What can hang from each mark:
Z: J S
V: B N S
R: S
J: B Z
B: V
S: R V Z
N: F

Every row comes from one small tree of marks. The marks that hang from a mark follow it in brackets, in alphabetical order. Every link used is in the known rows. Which tree was each row made from?
Known rows:
R{S{V{B N{F}} Z{J}}}: [-1.49  1.55  0.63  0.88  1.88  1.39 -1.53 -0.11 -1.11 -1.62  5.26 -0.13
  2.05  0.85 -0.89 -1.47  3.54  1.57 -1.51  0.88 -0.73  0.08 -0.25  1.71
 -0.73  2.48  1.13  1.83  0.75  0.04  1.53 -1.54  0.04  1.77  0.98]
J{Z{S}}: [-1.84  0.46  0.76  0.70 -0.05  2.79  0.55  0.89 -0.56 -1.14  0.20  0.07
 -1.72  1.59 -1.29  0.03  0.76  0.41  1.36 -1.10  2.05  1.34 -0.41  0.44
 -1.18  1.74  0.14 -1.08 -0.72  0.20  0.34 -1.61  0.79  0.11  2.49]
Z{J{B} S}: [-1.40  0.08  1.48 -0.65 -0.69  3.88  0.72  0.93 -1.87 -2.11  1.14 -0.54
 -1.44  0.72 -3.08 -0.32  0.79  0.00  1.23  0.25 -0.34  1.00  0.24  1.49
 -2.88  1.57 -1.27  0.81 -0.79  0.01  0.99 -1.44  2.63  0.74  5.48]
Z{J{B{V{N}}}}: [-0.80  0.53  1.96 -1.78 -0.65  2.95  1.13  0.13 -1.31 -2.82  1.12 -0.03
 -1.23  1.52 -3.32 -1.22  0.40  0.24 -0.13  0.94 -0.87  0.78 -1.65  0.88
 -1.80  2.06 -0.61  0.97  0.26 -1.07  0.85 -0.95  0.37  0.44  5.40]
R{S{Z{J}}}: [-1.30  0.38  0.32  1.88  1.11  2.39 -1.17  0.91 -1.14 -1.38  1.77  0.11
 -0.21  1.02 -0.89 -1.56  4.25  0.46  0.43  0.25  0.67 -0.57  0.61  1.03
 -1.92  1.38  0.43  0.94  0.64  0.87  0.53 -1.31  1.88  0.81  0.39]
R{S{V{B N}}}: [-1.44  1.21  0.84  1.37  2.50  0.59 -0.81 -0.20 -0.15 -0.91  4.35  0.26
  1.92 -0.07 -0.85 -0.79  2.08  0.49 -0.23  0.40 -0.28  0.25 -1.28  1.10
 -0.29  1.84  0.67  0.89  1.16 -1.09  0.97 -0.25  0.16  0.66  0.87]
V{B N{F} S{R Z{J}}}: [-1.84  1.26 -0.52 -2.21 -0.35  2.91  1.30 -0.99 -0.79 -1.51  6.16 -0.79
  3.08  0.82 -2.72  0.81  0.64  1.75 -1.84  3.17 -3.12  0.81 -2.08  1.75
 -0.49  2.53  3.27  2.89  1.88 -0.87  1.87 -1.70 -4.19  2.64  6.34]
B{V{N}}: [-0.25  0.64  1.17 -0.77  1.25  1.69  0.57 -0.20 -0.23 -1.97  1.12  0.14
  0.06  1.40 -1.12 -0.76  0.15 -0.90  0.25  0.96 -0.26  0.94 -2.67  0.67
 -0.42  1.99 -0.07 -0.66  0.68 -1.82  0.64 -0.21 -1.96  0.06  2.25]
V{B S{Z}}: [-1.40  0.65  0.15 -0.39  1.92  2.73  1.17 -1.26 -0.18 -0.85  3.35  0.53
  0.62 -0.40 -2.19  0.84  0.55  0.77 -0.19  2.21 -0.24 -0.71 -2.85  1.06
 -0.24  1.78  1.17  1.08  0.98 -1.23  1.19 -1.62 -1.28  0.71  2.16]
B{V{S{R}}}: [ 0.34  0.63  0.92 -0.23  0.66  2.54  0.21  0.11 -0.88 -1.91  1.88 -0.97
 -0.29  0.88 -1.33 -0.08  1.44 -1.16  1.28  1.14 -0.27  0.55 -2.42  0.42
 -0.06  1.63  0.57  0.28 -0.76 -1.29  0.30 -0.39 -2.40  0.97  0.84]
B{V{N S}}: [-0.07  0.65  0.72 -0.31  1.99  1.92  0.97 -0.63  0.10 -2.33  1.82  0.10
  0.63  0.51 -1.58 -0.12 -0.86 -1.29  1.42  2.26 -0.40  1.34 -3.31  1.00
  0.07  1.85  0.66 -0.33  1.32 -1.98  1.03  0.02 -3.67  0.64  2.62]
V{N}: [-1.75  0.40  0.63 -0.28  0.36  1.48  0.74 -0.14  0.24 -0.70  1.98  0.47
  1.01  1.19 -1.35 -0.06 -0.48  0.03 -0.25  0.57 -0.55  0.14 -1.39  0.75
 -0.87  1.43  0.62  0.10  1.54 -0.46  0.94  0.20 -0.70  0.01  3.29]
B{V}: [ 0.12  0.42  1.50 -0.51  0.88  1.94  0.24  0.19 -0.71 -1.81  0.42 -0.25
 -1.52  1.27 -0.81 -1.02  1.25 -1.08  0.69 -0.14  0.31  0.35 -2.18  0.22
 -0.63  1.71 -0.99 -0.91 -1.24 -1.66  0.23 -0.57 -0.38 -0.13  0.57]
Z{J}: [-1.04 -0.28  1.13 -0.72 -1.02  2.31  0.31  0.31 -0.81 -1.26  0.86 -0.73
 -0.81  0.49 -1.96 -1.05  0.74  0.05  0.73 -0.02 -0.92 -0.10  0.23  0.51
 -2.02  1.41 -0.57  0.70  0.00 -0.02  0.36 -0.56  1.96  0.27  3.80]
B{V{S{R Z}}}: [ 0.17  0.89  0.79  0.18  0.64  3.32 -0.28  0.06 -1.22 -1.96  1.91 -0.62
 -0.40  1.57 -1.31 -0.18  2.44 -0.70  0.28  1.24 -0.09  0.40 -2.52  0.71
 -0.17  2.01  1.19  0.98 -0.66 -0.62  0.37 -1.21 -2.44  1.28 -0.28]
V{B N{F} S{Z{J}}}: [-1.91  1.05 -0.39 -2.08  1.26  2.26  1.47 -1.50 -0.14 -1.73  5.12  0.13
  2.65  0.00 -2.60  0.53 -0.49  1.53 -1.08  3.32 -2.13  0.53 -2.25  1.75
 -0.57  2.43  2.22  1.75  2.49 -1.12  2.22 -1.67 -3.57  1.94  5.90]
B{V{N S{Z}}}: [-0.33  0.91  0.64 -0.05  2.20  2.44  0.29 -0.57 -0.28 -2.41  2.16  0.51
  0.58  0.98 -1.48 -0.11  0.33 -0.67  0.34  2.25 -0.01  1.37 -3.33  1.12
  0.26  2.16  1.37  0.30  1.32 -1.32  1.34 -0.75 -3.59  1.05  1.51]

Which tree is each row?
[-0.89  1.63  1.12 -1.61 -0.16  3.43  0.64  0.13 -1.15 -2.55  3.65 -0.15
 -0.35  2.63 -2.83 -0.18  1.72  0.65 -1.55  1.84 -0.50  0.29 -3.00  1.16
 -0.45  2.07  0.79  1.45 -0.70 -1.03  1.24 -1.60 -2.95  1.44  2.63] => J{B{V{N{F} S{R Z}}}}
[-0.90  0.94  1.23  0.08  0.23  2.95 -0.49  0.58 -1.81 -0.53  4.00 -1.34
  0.83  0.56 -1.21  0.98  1.64 -0.20 -0.31 -0.82 -1.41  1.28 -0.92  1.29
 -0.86  2.12  0.23  1.55 -1.72 -0.07  0.51 -1.25  1.13  1.31  1.68] => Z{S{R V{B}}}
[-1.28  1.14  1.60 -0.77  1.21  1.13  0.08 -1.01 -0.25 -0.68  4.60  0.19
  2.02  0.50 -1.59  0.18 -0.28  0.77 -1.81  0.34 -1.45  0.61 -2.47  1.00
  0.27  2.33  0.45  1.25  0.32 -1.23  1.12 -0.48 -0.29  0.42  2.08] => S{V{B N}}
[-0.99 -0.20  0.68 -0.20 -1.51  3.91 -0.03  1.45 -2.17 -1.30  1.66 -1.79
 -0.08  0.75 -1.83 -0.07  1.42 -0.61  1.42 -0.33 -1.59  1.49  1.01  1.23
 -2.59  1.75  0.27  1.62 -0.72  0.94  0.38 -0.95  1.54  1.48  5.15] => Z{J S{R}}
[-1.86  1.20  1.19  0.17 -0.46  2.89  0.06  0.60 -0.99 -0.99  2.94 -0.34
  0.56  1.79 -1.58  0.77  0.76  1.23 -0.72 -0.92  0.20  2.31 -1.59  0.86
 -0.12  2.62  1.87  0.99 -0.42  0.39  0.54 -1.61 -0.13  1.13  3.20] => J{Z{S{R V{B N}}}}
[-1.34  0.36  0.80 -0.34 -2.60  4.16 -1.23  0.99 -2.11 -0.96  2.35 -1.04
 -0.51  2.40 -1.86 -0.54  3.36  0.92 -1.76 -0.32 -1.24 -0.12  0.12  0.66
 -1.79  1.89  1.80  2.81 -0.82  1.98  0.11 -1.73  1.36  1.48  1.52] => S{R Z{J}}
[-0.21  0.80  0.65 -0.50  0.37  3.42  0.00 -0.30 -1.22 -2.54  2.32 -0.47
  0.92  1.37 -1.99 -0.01  0.94 -0.49  0.09  2.33 -1.34  1.80 -2.66  1.28
 -0.16  2.35  2.26  1.60  1.32 -0.51  0.93 -0.82 -3.80  1.76  3.20] => B{V{N S{R Z{J}}}}
[-1.13  1.28  0.64  0.56  0.94  2.19 -0.97  0.75 -1.30 -2.57  2.84  0.07
 -0.10  2.05 -1.46 -1.94  4.13  0.74 -0.70  1.08  0.34  0.26 -0.42  1.38
 -1.56  1.85  0.48  1.00  0.57 -0.17  1.16 -1.69 -0.28  1.40  1.56] => R{S{Z{J{B{V{N{F}}}}}}}
[-0.73  0.88  1.28 -1.87 -1.66  4.13  0.52  1.43 -2.59 -2.90  2.64 -1.67
 -0.51  1.98 -2.70 -0.30  1.68 -0.14  0.15  0.70 -1.82  2.50 -0.49  1.62
 -2.36  2.32  0.12  1.77 -1.07 -0.39  1.03 -1.61 -0.57  2.12  6.68] => Z{J{B{V{N{F}}}} S{R}}
[-0.83  0.58  1.43 -0.66 -0.85  3.43 -0.23  0.68 -2.48 -1.30  3.69 -1.93
  0.94  0.12 -2.05  0.31  1.51  0.13  0.05 -0.25 -2.49  1.78 -0.02  1.54
 -1.70  2.54  0.33  2.53 -1.19  0.23  0.69 -1.41  1.88  1.84  4.36] => Z{J S{R V{B}}}
[-1.96  1.49  2.03  0.25 -1.52  4.13 -0.14  1.38 -1.69 -1.62  2.66 -0.24
 -1.91  3.09 -2.86  0.11  2.36  1.54 -1.05 -1.53  1.39  1.43 -1.26  0.79
 -0.82  2.30  0.44  1.40 -2.77  0.95  0.27 -2.28  1.60  0.89  2.05] => J{B Z{S{R V}}}
[-1.57  1.53  1.38 -0.04  1.28  2.12 -1.05 -0.83 -0.64 -0.71  4.90  0.74
  1.79  1.51 -1.43  0.01  1.63  1.62 -3.40  0.04 -1.02  0.40 -2.59  1.22
  0.42  2.75  1.49  2.08  0.52  0.11  1.41 -1.66  0.01  0.93  0.05] => S{V{B N} Z}
[-0.73  0.47  1.62 -1.10 -0.03  3.78  0.93  0.71 -1.86 -2.94  0.92 -0.31
 -0.94  1.07 -3.03 -0.46  0.10 -0.57  1.22  0.84 -0.63  2.16 -1.00  1.83
 -2.18  2.25 -1.01  0.83  0.32 -0.84  1.33 -1.28  0.49  1.03  6.40] => Z{J{B{V{N}}} S}
[-1.20  0.96  1.08 -0.07  1.80  2.01 -0.12 -0.11 -0.94 -0.88  3.67 -0.18
  1.55  0.09 -1.31  0.73 -0.43 -0.21  0.18  0.05 -0.93  1.70 -1.53  1.58
 -0.58  2.34  0.01  0.77  0.09 -0.94  1.40 -0.85  0.38  0.86  2.75] => Z{S{V{B N}}}
[-0.96  1.05  1.79 -0.69  0.51  2.67 -1.24 -0.63 -1.60 -1.24  4.26  0.00
  0.42  0.96 -1.92 -0.73  2.66  1.63 -2.50 -0.05 -1.33  0.10 -1.28  0.97
 -0.56  2.80  0.61  2.44 -0.86  0.57  0.96 -2.22  2.18  1.11  0.27] => S{V{B} Z{J}}
[-1.23  1.36  0.73 -0.68  0.20  2.51 -0.41  0.66 -1.59 -0.78  5.18 -1.52
  2.06  1.10 -0.93  0.80  1.04  0.37 -1.02 -0.29 -2.05  1.65 -0.80  1.62
 -0.48  2.35  0.79  1.60 -1.26 -0.30  1.10 -1.17 -0.93  1.85  3.04] => Z{S{R V{B N{F}}}}
[-1.42  2.10  0.89 -1.21 -0.76  2.49 -1.57 -0.09 -1.64 -0.55  6.87 -0.87
  2.51  2.81 -1.19  0.13  3.04  2.18 -4.72 -0.05 -2.37  0.60 -1.77  1.12
  0.29  2.90  2.57  3.43 -1.01  0.54  1.03 -1.98 -1.32  2.19  0.43] => S{R V{B N{F}} Z}
[-1.28  0.47  0.33 -0.81  1.56  3.06  1.62 -1.38 -0.49 -1.36  3.21  0.40
  0.80 -1.00 -2.82  0.52  0.52  0.83 -0.16  2.30 -1.05 -0.35 -2.28  1.27
 -0.77  2.05  1.28  1.39  1.38 -0.85  1.23 -1.75 -0.48  1.13  3.70] => V{B S{Z{J}}}
[-1.78  1.48  0.80 -0.59 -0.73  2.51 -0.03  0.70 -1.12 -1.29  4.07 -0.78
  0.59  2.25 -1.21  0.47  1.29  1.53 -1.05 -0.87  0.13  2.28 -1.16  0.84
 -0.12  2.67  1.65  0.89 -1.25  0.15  0.75 -1.97 -0.69  1.53  3.67] => J{Z{S{R V{B N{F}}}}}
[-1.82  0.63  0.06 -1.06  2.07  1.60  2.65 -1.62  0.77 -1.08  3.80  0.78
  2.51 -1.24 -2.76  1.30 -2.35  0.19  0.46  3.07 -1.51  0.39 -3.42  1.30
 -0.02  1.82  1.89  0.84  3.11 -2.41  1.61 -0.15 -3.14  0.66  6.04] => V{B N S}
[-1.37  1.19  1.60 -0.87  0.67  2.58 -0.87 -1.04 -1.28 -1.31  4.79  0.32
  1.89  1.10 -2.16 -0.37  1.45  1.77 -2.89  0.59 -1.83  1.03 -1.86  1.45
 -0.26  3.05  1.50  2.87  0.99  0.63  1.45 -1.78  0.78  1.40  2.12] => S{V{B N} Z{J}}
[-1.03  1.54  1.52 -0.28 -0.94  3.33 -1.82 -0.12 -1.93 -0.17  5.30 -0.55
  0.96  2.08 -1.39  0.10  3.56  1.62 -3.73 -0.79 -1.59 -0.28 -1.74  0.83
 -0.01  2.66  1.84  3.39 -1.70  1.09  0.26 -2.03  0.91  1.58 -1.47] => S{R V{B} Z}
[-2.19  1.13  1.55 -0.10 -2.02  4.30  0.90  1.50 -1.32 -1.56  1.38  0.05
 -2.47  3.04 -2.97  0.30  1.92  1.41 -0.54 -1.43  1.58  0.99 -1.26  0.46
 -1.44  1.90  0.45  0.78 -1.82  0.58  0.25 -2.21  1.16  0.63  3.64] => J{B Z{S{R}}}
[-1.95  1.41  2.19  0.23 -0.30  3.45  0.28  0.91 -1.08 -1.83  2.19  0.46
 -2.11  2.63 -2.77 -0.14  1.72  1.47 -0.50 -1.31  2.10  1.19 -1.32  0.63
 -0.80  2.22 -0.40  0.55 -2.64  0.44  0.62 -2.32  1.83  0.43  1.48] => J{B Z{S{V}}}
[-1.11  1.02  0.92 -1.50 -0.45  3.04 -0.30  0.59 -2.21 -1.52  4.97 -2.07
  2.09  0.52 -2.01  0.16  0.82  0.50 -0.69  0.26 -3.06  2.37 -0.01  1.87
 -1.31  2.78  1.04  2.28 -0.43  0.03  1.19 -1.38  0.00  2.41  5.92] => Z{J S{R V{B N{F}}}}
[-1.88  0.76 -0.18  0.27  0.03  3.36  0.13 -0.25 -0.43 -0.94  4.07 -0.05
  2.28  1.45 -1.97  1.06  0.69  0.39 -0.87  1.93 -1.16  0.58 -2.06  1.17
 -0.08  1.79  3.39  2.19  1.84  0.93  1.28 -0.65 -3.43  1.67  2.34] => V{N S{R Z}}
[-0.27  1.08  0.38 -1.30  1.51  2.34  0.28 -0.40 -0.82 -3.00  2.94 -0.46
  0.73  1.31 -1.55 -0.79  0.57 -0.27 -0.01  2.63 -0.76  1.35 -2.30  1.39
 -0.25  2.32  1.21  0.38  0.88 -1.07  1.53 -1.19 -3.82  1.71  2.79] => B{V{N{F} S{Z{J}}}}
[-1.26  1.51  0.59  0.80  2.34  0.22 -0.93  0.06 -0.19 -1.12  5.03 -0.21
  2.23  0.33 -0.46 -0.91  2.53  0.82 -0.62  0.91 -0.42 -0.11 -0.83  1.25
 -0.35  1.82  0.32  0.74  0.39 -1.08  1.06 -0.59 -0.34  0.94  0.86] => R{S{V{B N{F}}}}
[-1.38  0.83  0.11 -0.44  0.43  3.42  0.85 -0.76 -0.79 -0.58  4.12 -0.17
  0.90  0.09 -2.36  1.21  1.67  0.84 -0.89  1.63 -1.30 -0.40 -2.48  0.94
 -0.30  1.94  2.53  2.32  0.52 -0.57  0.80 -1.64 -1.54  1.46  2.42] => V{B S{R Z}}
[-0.85  1.13  1.68 -0.59 -0.92  2.19 -0.62 -0.10 -1.35 -0.18  4.96 -1.24
  1.07  1.04 -1.52  0.39  2.24  0.83 -2.16 -0.94 -1.99 -0.05 -1.55  0.37
 -0.19  2.19  0.87  2.40 -2.06 -0.33 -0.05 -0.90  0.85  1.06  0.34] => S{R V{B}}
[-1.37  1.40  1.17 -0.66  0.01  2.33 -2.12  0.01 -1.39 -1.65  4.89 -0.69
  1.58  2.50 -1.24 -1.31  2.33  1.71 -2.80  0.35 -1.16  0.75 -0.14  1.36
 -0.55  2.70  1.14  2.35 -0.45  1.46  1.53 -1.74  0.43  1.92  0.38] => S{V{N{F}} Z{J}}
[-2.17  1.04  1.60 -0.02 -0.89  3.65  1.38  1.06 -0.89 -1.86  0.80  0.70
 -2.68  2.49 -2.93 -0.05  1.19  1.17  0.18 -0.98  2.39  0.96 -1.48  0.60
 -1.40  1.85 -0.45 -0.19 -1.62  0.06  0.58 -2.13  1.71  0.08  3.54] => J{B Z{S}}
